What can hang from each mark:
pebedar: bisire zoku
bivod: zoku
muboso: pude zoku
zoku: bivod muboso pebedar sibigup sonu
pude: muboso
sibigup: zoku

Known rows, with every way that one mark hangs from another:
pebedar(bisire zoku(sonu)): [ 1.77  2.43  0.04  1.95 -1.73  0.63  1.84  1.49 -1.25 -0.67  1.19 -1.83
 -1.69  2.01  1.54 -1.25  0.17 -2.19  0.67 -1.66 -0.07  4.20]
bivod(zoku): [-2.15 -0.90  1.22  0.39  0.32 -1.01 -1.02 -1.97 -1.06  3.85 -1.59  3.15
  0.84  3.11  1.59  0.40  4.67 -2.62  1.32  1.13  0.59 -0.19]
muboso(zoku(bivod pebedar sibigup)): [ 0.70 -2.17 -0.82 -2.33  0.20 -1.27  1.72 -1.27  1.30 -0.32  0.20  0.42
 -0.18  1.09 -1.12 -0.11 -0.68  2.10 -0.21 -0.45 -0.58 -1.66]
pebedar(bisire zoku(bivod muboso sonu)): [ 2.23  1.88  0.53  0.98 -1.59  1.64  1.65  4.15 -1.82 -1.16  3.25 -0.51
  0.07 -0.23 -0.14 -0.85  1.26  2.27 -1.61 -3.31  0.33  3.54]
muboso(pude zoku(sonu)): [-1.02 -0.76 -0.97  1.08  1.14  2.07  1.66  0.12  2.09 -0.76 -2.04 -2.89
 -1.03  1.39  0.73  2.94 -5.72 -1.79 -1.48  1.17 -0.38  1.75]
muboso(zoku): [-0.73 -0.13 -0.77  0.94  0.96  1.61  1.30  0.32  1.29  1.41 -1.01  0.31
 -0.22  2.42  0.84  0.24 -0.17 -3.39 -0.20  1.06 -0.32  1.78]
muboso(zoku(bivod)): [-0.41 -1.62 -0.93  0.01  0.87  2.19  1.79  1.25  0.78  1.55  0.28  1.49
  0.62  3.11 -0.06  1.68  0.63 -0.09 -1.12 -0.68 -0.74  1.49]
pude(muboso(zoku(pebedar))): [-0.99 -2.57  0.07  0.77 -0.47  2.31  0.63 -0.39  1.75 -0.62  0.30  0.92
  0.55 -0.50 -0.62  0.36 -1.28 -3.60 -0.46  2.52 -0.12 -0.11]
pude(muboso(zoku(sibigup sonu))): [ 0.38  0.42 -0.18 -1.39 -0.22  2.01  0.52  1.22  0.71  2.37  0.14 -1.71
 -0.02  0.50 -0.91 -0.36 -4.01  0.83  1.24  1.77 -2.16 -0.42]
pude(muboso(zoku(sonu))): [-0.61 -0.47 -0.12  1.51 -0.34  4.08  0.63  1.63  0.81  1.70  0.17 -1.02
  0.24  0.78 -0.51  1.50 -3.42 -1.67 -0.50  2.15 -1.40  1.55]
pebedar(bisire zoku(muboso sibigup sonu)): [ 2.73  3.99  0.39 -1.09 -1.50 -0.90  1.16  2.34 -1.54 -0.70  1.78 -2.31
 -1.26 -1.09  0.56 -4.25 -0.04  1.21  0.84 -2.06  0.00  1.96]
zoku(bivod muboso sibigup sonu): [ 0.48  1.37  0.34 -0.73  0.11 -0.35 -0.92  1.36 -1.34  2.33  0.08  0.77
  1.14 -0.59 -1.39 -0.20  0.75  5.27  0.09 -1.98 -1.01 -2.34]
sibigup(zoku(bivod muboso)): [-0.10  0.85 -0.81  2.34  1.21  1.06 -3.63 -0.25 -1.03  1.45  1.66  3.37
  0.88 -0.12 -1.48  1.29  5.67  1.02  0.39  0.50 -0.87 -0.23]
pebedar(bisire zoku): [ 1.16  1.13 -0.30  0.70 -1.10  0.33  1.80  1.69 -0.83 -0.89  1.08 -0.05
 -0.93  2.49  2.00 -2.48  2.87 -3.83  1.04 -1.68  0.03  3.93]
zoku(muboso(pude) pebedar(bisire)): [-0.64 -1.34 -0.76  1.84 -0.07 -0.91 -0.58 -0.96  0.86 -4.89 -0.65  0.57
  0.71 -3.02  0.96 -0.97  1.04 -2.80 -2.07 -1.11  2.82 -0.83]
sibigup(zoku(bivod muboso pebedar)): [ 0.07 -0.29 -0.42  2.88  0.41 -0.18 -3.67 -2.34 -0.53 -0.85  1.70  3.37
  0.58 -1.91 -2.02  1.25  4.72  0.63 -0.06  1.06  0.09 -1.46]
pude(muboso(zoku)): [-1.09 -1.68 -0.34  0.27  0.53  3.64  0.68  1.75  1.10  1.63  0.22  1.01
  1.03  1.33 -0.17  0.44 -0.85 -3.27  0.22  2.08 -1.29  1.22]
sibigup(zoku(muboso(pude) sonu)): [-0.82  1.97 -0.84  3.21  1.65  1.06 -3.83 -1.58  0.26 -0.85 -0.57 -0.62
 -0.62 -1.76 -0.55  2.58 -0.80 -0.85  0.36  2.17 -0.42  0.06]

Rows:
[ 1.53 -0.55 -0.50 -0.75 -1.31 -2.63 -0.35 -0.34 -0.89 -1.88  1.82  2.17
  1.14 -1.98 -0.81 -2.95  3.99  2.79 -0.72 -2.99  1.41 -2.39] : zoku(bivod muboso pebedar(bisire) sibigup)
[ 0.10 -1.53 -1.47 -2.74  1.23  0.63  2.14  0.83  1.50 -0.13 -0.67 -2.78
 -0.31  1.59 -0.82  2.94 -5.56  3.89 -0.67 -0.73 -1.67 -0.19] : muboso(pude zoku(bivod sibigup sonu))
[-2.06 -1.55  1.96  0.74 -0.12 -1.34 -1.53 -2.68  0.34 -0.86 -1.57 -0.20
  0.50 -2.82  0.43  2.05 -1.18 -0.17 -1.75  2.02  2.48 -2.03] : bivod(zoku(muboso(pude) pebedar sonu))
[ 0.86  1.34  0.07  0.60 -0.57  1.25  1.45  2.89 -0.34 -3.41  1.05 -3.08
 -0.79 -1.48  1.25 -0.87 -2.49 -1.28 -1.34 -1.63  0.99  3.46] : pebedar(bisire zoku(muboso(pude) sonu))
[-0.50  0.28  0.46 -4.49  1.49 -0.77  0.63  2.25  0.02 -1.19 -0.92 -1.49
  0.12 -1.17  0.32 -2.16 -1.94 -0.25  1.58 -0.86 -1.22  0.16] : pebedar(zoku(muboso(pude) sibigup))
[-0.86  1.02  0.92 -0.12  0.70  1.52  0.67  2.61 -0.04 -1.54 -0.80 -2.82
 -0.49 -1.41  0.47  0.80 -3.93 -0.62 -0.58 -0.36 -0.45  2.04] : pebedar(zoku(muboso(pude) sonu))
[-1.84  0.41  0.13  1.89  1.18  1.26 -0.91  0.70  0.21 -0.54 -2.19 -0.99
  0.64 -1.56  0.49  1.91 -2.31 -0.43 -1.10 -0.10  0.23 -0.57] : zoku(muboso(pude) sonu)
[ 0.38  2.47  0.28  5.11 -0.30 -0.24 -4.16 -3.51 -0.38 -0.79  0.55  0.77
 -1.39 -3.10 -1.35  1.01  1.39 -0.56  0.22  2.71  0.48 -1.11] : sibigup(zoku(muboso pebedar sonu))
[-0.92 -2.47  0.67  0.01 -0.46 -2.26 -0.88 -2.16  0.43 -2.95  0.16  1.72
  0.99 -2.20  1.28 -0.69  2.65 -2.10 -2.01  0.40  4.20 -1.08] : bivod(zoku(muboso(pude) pebedar(bisire)))
[-0.19 -0.05 -1.43 -1.82  1.28  0.11  1.49 -0.31  1.75 -0.03 -2.14 -3.73
 -1.20  1.08  0.30  1.32 -6.23  0.62  0.43  0.88 -1.07  0.03] : muboso(pude zoku(sibigup sonu))
[-0.09 -1.01 -1.13  2.98  0.09 -0.43 -2.90 -3.66 -0.34 -0.45  1.09  3.13
 -0.34  0.95 -1.37  2.49  4.53 -0.44  1.41  1.13 -0.87 -0.82] : sibigup(zoku(bivod pebedar))
[-2.71 -2.88  1.62 -0.62  0.68 -1.61 -1.33 -2.48  0.70 -0.97 -1.56  1.95
  1.13 -2.24  0.74  0.94  1.30 -1.77 -1.25  1.83  2.70 -2.38] : bivod(zoku(muboso(pude) pebedar))
[-0.27  2.04  2.05 -1.53 -0.27 -2.27 -1.74 -0.81 -1.57  4.37 -0.89  0.77
  0.39 -0.73  0.14 -1.40  1.86  2.40  1.21  1.13  0.79 -2.53] : bivod(zoku(muboso sibigup sonu))
[ 2.68  1.25 -1.18  0.61 -1.73 -1.74  1.75 -2.15  1.00 -1.98  0.62 -2.39
 -2.14 -0.31  0.25 -1.82 -2.53  0.24 -0.59 -0.17  1.27  0.13] : muboso(zoku(pebedar(bisire) sibigup sonu))
[ 0.41  0.47  0.76  0.47 -0.55  1.68  1.79  2.40 -1.36  1.25  0.99 -0.66
 -0.40  2.72 -0.14  1.79 -0.37  1.45  0.28 -1.99 -2.00  2.73] : pebedar(zoku(bivod sonu))
[ 1.30  2.08  1.18 -2.53 -0.30 -0.01  0.91  3.23 -1.69  1.36  1.43 -1.14
 -0.01 -0.42 -1.20 -1.13 -0.79  4.91  0.80 -2.21 -1.86  0.37] : pebedar(zoku(bivod muboso sibigup sonu))
[-1.31  0.16  1.36 -2.64  0.84 -2.17 -1.64 -0.68 -0.58  2.11 -1.91 -0.80
  0.69 -1.24  0.25  0.26 -1.20  2.36  0.49  1.08  0.77 -2.56] : bivod(zoku(muboso(pude) sibigup sonu))
[ 2.00  0.09 -1.55 -0.71 -0.99 -2.21  1.74 -2.05  1.41 -2.17  0.72 -0.67
 -1.38  0.36  0.60 -3.00  0.04 -1.61  0.01 -0.30  1.47 -0.08] : muboso(zoku(pebedar(bisire) sibigup))
[-0.40  0.95  1.15 -1.51 -0.55 -2.47 -1.14 -2.32 -1.40  4.64 -1.64  0.24
 -0.26  2.37  0.61 -0.05  1.63  1.43  2.30  1.12 -0.23 -1.91] : bivod(zoku(sibigup sonu))
[ 0.74 -0.92  0.42 -1.49 -1.64 -4.52 -0.55 -3.98 -0.79  0.37  0.12  1.77
 -0.23  0.96  1.26 -2.86  4.67 -0.91  1.38  0.17  2.21 -2.10] : bivod(zoku(pebedar(bisire) sibigup))
[ 0.00 -2.38 -0.65 -3.55  0.49  2.19  1.22  2.46  0.43  2.16  1.42  1.18
  1.71  1.78 -1.74  0.20 -0.63  1.89  0.64  0.05 -2.51 -0.87] : pude(muboso(zoku(bivod sibigup)))
[-0.19 -0.04  0.18 -2.06  0.99 -0.79 -1.05  1.38 -1.32  2.12 -0.18  2.46
  2.05 -0.12 -1.05 -1.32  3.30  3.32  0.65 -2.19 -1.08 -2.43] : zoku(bivod muboso sibigup)
[-0.46  0.41  0.66 -0.54  0.25 -2.55 -1.40 -1.73 -0.25 -0.09 -1.41  1.35
  0.57 -2.53 -0.54 -2.78  2.09  0.17  0.91 -0.06  0.49 -3.79] : zoku(muboso pebedar sibigup)
[ 2.11  1.08 -0.25  1.23 -1.87  1.28  2.12  2.60 -1.64 -0.63  2.42 -0.83
 -0.92  2.60  0.60  0.27  0.87  1.11 -0.44 -3.24 -0.56  4.01] : pebedar(bisire zoku(bivod sonu))
[-1.59 -2.94 -1.13  0.25  1.18  0.27  1.71 -1.75  3.06 -3.14 -1.99 -0.87
 -0.73 -0.03  0.76  2.07 -3.75 -3.45 -1.51  1.36  0.89  0.36] : muboso(pude zoku(pebedar))
